Known rows, with every way that one mark hangs from another:
j806[j646[j81]]: 0, -9, 3, 0, 0, 5, 4, 5, 0, -4, 11, -1, 1, 1, -6, 20, -1, 5, 6, 3, -1, -2, 2, -2, -3, 0, -1, 0, 2, 9, -4, -3, 3, 8, 5, -2, 4, 3, 2, -5, -10, 1, -4, 4, 2, 7, 5, -1, -2, 0, -8, -2
j806[j951[j81]]: 6, 0, 3, -4, -1, -11, -2, 3, -1, -1, 3, 2, 6, 2, 3, -12, 5, 0, 3, -3, 3, 2, -1, 6, 1, 3, -7, 2, 3, -5, 2, -5, 1, -12, 0, 3, 2, 0, -2, 11, 5, 0, 0, 5, 1, 0, 3, 3, 0, -1, 10, 1
j81[j951[j114[j646[j723]]]]: 1, -4, -3, 6, 0, 6, 4, -8, 2, 2, -3, -2, -3, -2, 1, -9, 1, 1, -4, 6, -9, 1, 1, 11, -2, -5, 1, 0, -2, 3, 3, 3, -1, -6, -1, -2, 2, 1, -3, -2, 0, 0, -3, 0, 0, -3, -1, 2, 2, 5, -1, 1
j951[j81]: 4, -1, 2, 2, -1, -12, 0, 0, -10, -1, -6, 3, 1, 4, 0, -5, 2, 5, -3, -1, 0, 1, 3, -1, 12, -2, -4, -1, 0, -9, 4, -3, 1, -11, -1, 0, 1, -2, -4, 11, -1, -1, 4, 6, 1, 3, 3, 1, -1, -2, 4, -1
j81[j646[j723] j951]: -7, -7, -20, 4, 0, 4, -6, -4, 9, -3, -1, -6, -13, 3, 1, 21, 0, 12, -3, -3, -1, -2, 0, 2, -2, -7, 0, 2, -1, 9, -4, 9, -1, -11, 4, 0, 1, -1, -4, -3, -8, -1, -10, 2, 2, -5, -3, 0, -5, 7, -9, -3
j723[j646]: -3, 3, 4, -10, -1, -6, -10, -3, -13, 3, -1, 1, 3, 4, -4, 11, -4, 9, -1, 0, -6, 2, 4, 4, 4, -4, -5, -6, 1, -1, -3, -4, -1, -3, 0, -1, -6, 0, 0, 9, -1, 0, -3, -6, 1, 10, 0, -2, 1, -2, -6, 0
j81[j951[j114[j646]]]: 3, -5, -1, 7, -1, 1, 2, -8, 1, 4, 1, 1, 2, -1, 1, -8, 1, 2, -3, 6, -13, 1, 1, 9, 0, -5, -3, -1, -3, 4, 5, -1, -1, -11, -1, -2, 3, 0, -4, 3, 2, 1, -1, -1, 0, 3, -2, 2, 2, 5, -1, 1
j806[j951[j81 j114[j646]]]: 9, 3, 6, 1, -3, -10, 7, 2, -4, 1, -2, 2, 12, -1, 3, -33, 7, -7, 0, 2, -6, 2, -1, 10, -6, 1, -3, 0, 2, -6, 8, -5, 0, -13, -1, -1, 4, -3, -2, 11, 11, 1, 5, 2, -1, 1, 5, 1, 3, -2, 17, 1
j81[j646[j723 j806] j951[j114]]: -7, 4, -18, 3, 2, 4, 5, -5, 13, -3, -1, -6, -11, -2, 3, 8, -3, 7, -5, 0, -4, 1, -2, -8, -16, -4, 4, 3, -1, 0, 0, 9, -3, -5, 2, -1, -1, -2, -8, -5, 3, 1, -4, 1, 0, -6, -5, 0, -3, 8, -7, -3
j723[j646 j951[j81 j114]]: -3, 19, 9, -2, -1, -5, 8, -6, -23, 7, -1, 2, 20, 1, -4, -10, 2, 11, -7, -1, -6, 0, 0, -3, -5, -2, -3, -9, -3, -20, 2, -5, -2, -22, -6, -6, -13, -2, 0, 14, 3, 0, 5, -8, 1, 10, -3, -3, 2, -7, -3, 0
j81[j951[j114[j646[j723 j806]]]]: 0, -4, -4, 6, 1, 7, 3, -8, 6, 1, -4, -2, -5, -4, 2, -7, -2, -1, -3, 5, -6, 3, -1, 5, -2, -2, 3, 2, -2, 1, 2, 4, -1, -1, 0, -1, 0, 0, -4, -5, 2, 0, -2, -1, -2, -5, -3, 1, 1, 5, -1, 2
j806[j951]: 5, -5, 4, -7, -1, -6, -6, 2, 2, 2, 7, 3, 4, 2, 3, 3, 3, -1, 5, -3, 1, 3, -2, 8, -4, 4, -7, 2, 1, 9, -2, -4, 1, -4, 0, 4, 2, 2, -1, 5, 4, 0, -2, 1, 1, 0, 1, 4, 1, 1, 8, 3
j646[j81 j723 j806[j951]]: -6, -3, -2, -7, 5, 10, -5, 2, 11, -5, 5, -3, -12, 0, 2, 23, -3, -4, 5, -5, 21, -1, -4, -3, 0, 8, 10, 6, 1, 11, -7, 6, 2, 15, 2, 6, 1, 6, 2, -19, 0, -2, -3, 0, -3, -13, -1, 0, -5, 0, -9, -1
j806[j646[j723] j951[j114]]: 6, 4, 3, -7, 1, 6, 13, 2, 0, -2, 6, -3, 7, -5, 1, -7, -1, -5, 8, 4, -6, 1, -5, 6, -37, 6, -2, 0, 7, 5, -1, -1, 2, 5, 3, -6, 0, 5, 2, -3, 2, 2, -3, 4, 2, -1, 9, 2, 1, 1, 14, 3
j114[j646[j81 j806[j951]]]: 0, -12, 2, -2, 0, 1, -11, 7, 10, -1, 3, 2, -5, 0, 1, 4, 1, -6, 4, -1, 9, 2, 2, 3, 17, 2, 3, 6, -2, 6, -2, 0, 1, 12, 3, 7, 6, 1, 3, -12, 4, 0, 0, -3, -2, -6, -1, 0, -1, -1, 1, 1
j114[j646[j81 j723 j806] j951]: -3, -10, -2, 5, 1, 7, -18, 5, 12, -2, -13, 1, -21, 0, 0, 5, -4, -19, 1, 0, 13, -3, 4, -4, 39, 1, 10, 4, -3, 13, -2, 7, 1, 32, -1, 5, 8, -2, 9, -16, -8, -2, 1, -2, -4, -8, -4, 0, 0, -2, -5, 1
j114[j646 j951]: 5, -13, 4, 7, -4, -6, -18, 6, 4, 4, -12, 5, -8, 1, 0, -9, -1, -16, 0, 1, -3, 0, 7, 2, 37, -4, -3, 1, -3, 10, 3, -1, 0, 19, -3, 4, 8, -5, 7, 3, -5, -1, 2, -2, -2, 1, -3, 3, 5, -1, 8, 2

Rows:
-5, 6, -10, -6, 1, -2, -1, 4, 12, -4, -1, -3, -8, 0, 4, 6, -2, 1, -1, -5, 1, 1, -2, -6, -17, 1, 1, 3, 1, 3, -2, 6, -2, 6, 3, 4, -2, -2, -3, -5, 7, 0, 1, 0, 0, -9, -1, 0, -2, 3, 3, 0
j81[j646[j723 j806[j951[j114]]]]
-2, 3, 5, 3, 1, 7, 5, 0, 1, -1, -7, -1, -3, -1, -1, -6, -1, -9, -3, 5, -1, 1, 2, 0, 4, 1, 8, 0, -2, 8, 4, 4, -2, 12, 0, -1, 3, -1, 1, -14, 5, 0, 5, -3, -4, -7, 0, -3, 1, 0, -2, -1
j951[j114[j646[j81 j723 j806]]]
-3, -11, -6, 2, 3, 15, 5, -1, 3, -6, 8, -5, -8, -1, -4, 28, -3, 7, 6, 4, 3, -4, -1, 4, -9, -1, 4, 2, 2, 11, -7, 4, 4, 7, 6, -3, 4, 6, 2, -13, -15, 0, -10, 6, 2, 1, 5, -1, -5, 2, -11, -2
j806[j646[j81[j951] j723]]
2, 2, 2, -4, 2, 12, 12, 2, 2, -4, 12, -4, 6, -4, -1, 2, 1, -5, 8, 4, 1, -2, -6, 7, -32, 7, 3, 1, 6, 12, -3, 1, 3, 9, 5, -5, 4, 6, 3, -9, -2, 2, -3, 6, 2, -1, 8, -1, -1, 0, 3, -1
j806[j646[j81 j723] j951[j114]]
-9, 16, 10, -6, 2, 8, 4, -5, -9, 5, 10, 2, 11, -1, -5, 14, -3, 8, -4, -1, 4, -2, -2, -12, -6, 3, 6, -6, -4, -9, -5, -2, -3, -4, -4, -1, -12, 2, 1, -6, 3, 0, 4, -13, 0, 6, -7, -5, 1, -5, -17, -1
j723[j646[j81 j806] j951[j114]]
10, 5, 4, -4, -1, -5, 16, 4, -5, -2, 7, 0, 15, -3, 1, -24, 4, -2, 6, 3, -9, 1, -4, 4, -30, 5, -6, 0, 6, -9, 4, -8, 2, -7, 2, -6, 1, 1, -1, 14, 6, 3, 3, 9, 2, 7, 10, 2, 2, -2, 15, 1
j806[j646 j951[j81 j114]]
3, 12, 9, 7, -1, -5, 12, -2, -15, 6, 0, 3, 16, 1, -2, -13, 5, 4, -6, -2, -1, -2, -1, -3, -3, 0, -4, -5, -5, -13, 5, -4, -2, -19, -7, -4, -5, -1, -2, 8, 3, -1, 8, -1, 1, 3, -4, 0, 3, -3, 3, 1
j723[j951[j81 j114]]
2, -16, 3, 9, -3, 0, -16, 5, 5, 1, -6, 4, -8, 3, -2, 0, 2, -16, 0, 1, 5, -4, 6, 1, 42, -4, 2, 1, -3, 15, 1, 1, 0, 21, -2, 4, 10, -4, 9, -5, -9, -1, 3, -2, -2, 2, -3, 0, 2, -1, -5, -3
j114[j646[j81] j951]
3, -3, -4, 6, -1, -4, -11, 5, 7, -1, -25, 3, -19, 0, 4, -18, -4, -19, -2, -2, 7, 0, 5, -5, 40, -1, 6, 4, -3, -6, 4, 5, 0, 23, -3, 3, 5, -6, 5, -1, -4, -1, 4, 2, -4, -7, -2, 2, 2, -3, 9, 2
j114[j646[j723 j806] j951[j81]]
3, -1, 5, -2, 0, 3, 2, 0, 3, 1, 3, -1, 5, -1, 1, -11, 4, -10, 3, 2, 0, 0, -3, 12, -7, 3, 1, 1, 1, 10, 2, 0, 0, 2, 1, 0, 4, 2, 2, -7, 6, 1, 2, -2, 0, -6, 3, 0, 1, 0, 6, 0
j806[j951[j114[j646[j81 j723]]]]
3, -2, -6, 7, -4, -15, -8, 5, 2, -2, -8, 3, -6, 4, 1, -9, 1, -4, -5, -4, 1, -4, 4, -12, 26, -4, -5, 0, -1, -1, 5, 0, -1, 3, -2, 0, 6, -8, 1, 15, -6, -1, 4, 5, 0, 6, -2, 1, 0, -1, 0, -4
j114[j951[j81[j646]]]
-3, 4, -10, 4, -1, -9, 0, 4, -4, -4, -11, -2, -5, 5, 0, -1, 3, 6, -5, -5, 2, -1, 4, -2, 7, -7, -1, 0, 0, -6, 3, 4, 0, -11, 2, -1, 2, -5, -3, 6, -3, -1, 1, 5, 0, -2, 3, -2, -5, -1, 3, -4
j951[j81[j646[j723]]]
2, -5, -2, 6, 0, 3, 3, -7, 6, 3, 1, 1, -1, -3, 2, -8, -1, 1, -3, 6, -9, 3, 0, 5, 1, -3, 0, 2, -2, -2, 3, 0, -2, -7, -1, 0, 2, -1, -5, 0, 3, 1, 0, -1, -1, -1, -4, 2, 2, 6, -1, 2
j81[j951[j114[j646[j806]]]]
2, 0, -8, 6, -4, -13, -9, 5, 5, -3, -8, 3, -8, 3, 2, -7, -1, -7, -4, -6, 3, -2, 3, -15, 23, -3, -2, 1, 0, -4, 5, 0, -1, 7, -2, 2, 3, -8, 0, 14, -3, -1, 5, 5, -1, 4, -3, 1, 0, 0, 1, -4
j114[j951[j81[j646[j806]]]]
5, 6, 4, -5, 1, -7, 5, 1, 4, 0, 2, 3, 3, -4, 5, -17, 0, -3, -1, -1, 1, 4, -3, -7, -10, 7, -2, 3, 2, -11, 3, -4, -1, -2, -2, 3, -1, 0, -6, 7, 13, 0, 4, 4, -2, -4, 0, 3, 2, 1, 11, 2
j646[j806[j951[j81 j114]]]
0, -6, 0, -6, 3, 10, 3, 5, 5, -5, 11, -4, -1, -2, -1, 18, 0, -1, 13, 1, 8, -2, -5, 6, -20, 6, 2, 3, 6, 13, -7, 2, 5, 10, 6, 0, 3, 7, 5, -12, -7, 0, -7, 5, 2, -2, 7, 0, -3, -1, 1, 0
j806[j646[j81 j723] j951]
-4, 12, 6, -3, -1, -5, -4, -3, -20, 6, -3, 3, 11, 3, -4, 3, 1, 15, -4, -5, 0, -1, 1, -3, 8, -4, -4, -7, -3, -19, -3, -5, 0, -20, -5, -2, -12, 0, 1, 11, -2, -2, 0, -9, 2, 8, -3, -2, 0, -7, -5, 1
j723[j646 j951[j81]]
-8, 9, 7, -9, 1, 2, -10, -2, -9, 6, 3, 3, 5, 0, -3, 20, -5, 13, -1, -6, 2, 2, 1, -9, 2, 0, -2, -5, -4, -13, -8, -3, -1, -3, -5, 3, -14, 3, 1, 0, 1, -2, 0, -14, 1, 4, -8, -1, 1, -4, -8, 5
j723[j646[j806] j951]
0, 2, 1, 0, 2, 5, 9, 4, -9, -1, -4, -3, 1, -1, -3, 10, -2, 6, 5, -2, 1, -1, 0, 1, -10, 1, 0, -1, 0, -7, -4, 1, 3, 3, 1, -4, -5, 4, 3, -4, -9, 0, -3, 2, 1, 0, 4, 0, -2, -4, 4, 5
j806[j646[j723[j951[j81]]]]
-5, 1, -14, 4, -1, 0, 5, -5, 12, -2, 7, -3, -4, -1, 3, 4, -2, 9, -5, 0, -9, 2, -1, -7, -12, -5, -1, 2, -1, -3, 1, 2, -4, -10, 2, -1, 0, -4, -9, 3, 5, 1, 0, 1, 0, -1, -6, 0, -1, 9, -7, -4
j81[j646[j806] j951[j114]]
-2, -3, -3, 3, 3, 14, 12, -4, 2, -5, 8, -6, -4, -2, -4, 17, -2, 5, 4, 6, 0, -3, -2, 3, -17, 1, 5, 0, 3, 11, -3, 4, 3, 6, 5, -5, 2, 6, 1, -11, -11, 0, -6, 6, 1, 1, 5, -2, -4, 2, -12, -3
j806[j646[j81[j951[j114]] j723]]
-5, 2, 3, -13, 2, 0, -13, -1, 0, -2, 9, 1, 0, 1, -1, 17, -4, 6, 3, -2, 7, 1, -1, -4, 0, 4, 4, 0, 2, 1, -7, -3, 1, 3, 2, 3, -4, 3, 0, -2, 4, -1, -3, -6, 0, 3, -1, -3, -2, -2, -12, -2
j723[j646[j81 j806[j951]]]
-2, 9, 5, -14, 1, -4, -5, -4, -4, 2, 3, 2, 5, -1, 1, -2, -5, 4, 0, 0, -5, 4, -1, -4, -13, 3, -2, -4, 3, -8, -3, -4, -2, 0, -1, 1, -8, 1, -2, 7, 10, 1, 0, -5, 0, 4, 0, 0, 3, -1, 1, 1
j723[j646[j806[j951[j114]]]]
3, 7, 9, 10, -2, -4, 10, 0, -12, 7, -5, 3, 15, 0, -2, -20, 6, -1, -5, 0, -5, -1, 1, 1, 5, -2, -2, -3, -6, -13, 6, -4, -2, -17, -6, -3, -3, -3, 1, 5, 4, 0, 9, -4, 0, 1, -2, -1, 4, -4, 8, 3
j723[j951[j81 j114[j646]]]
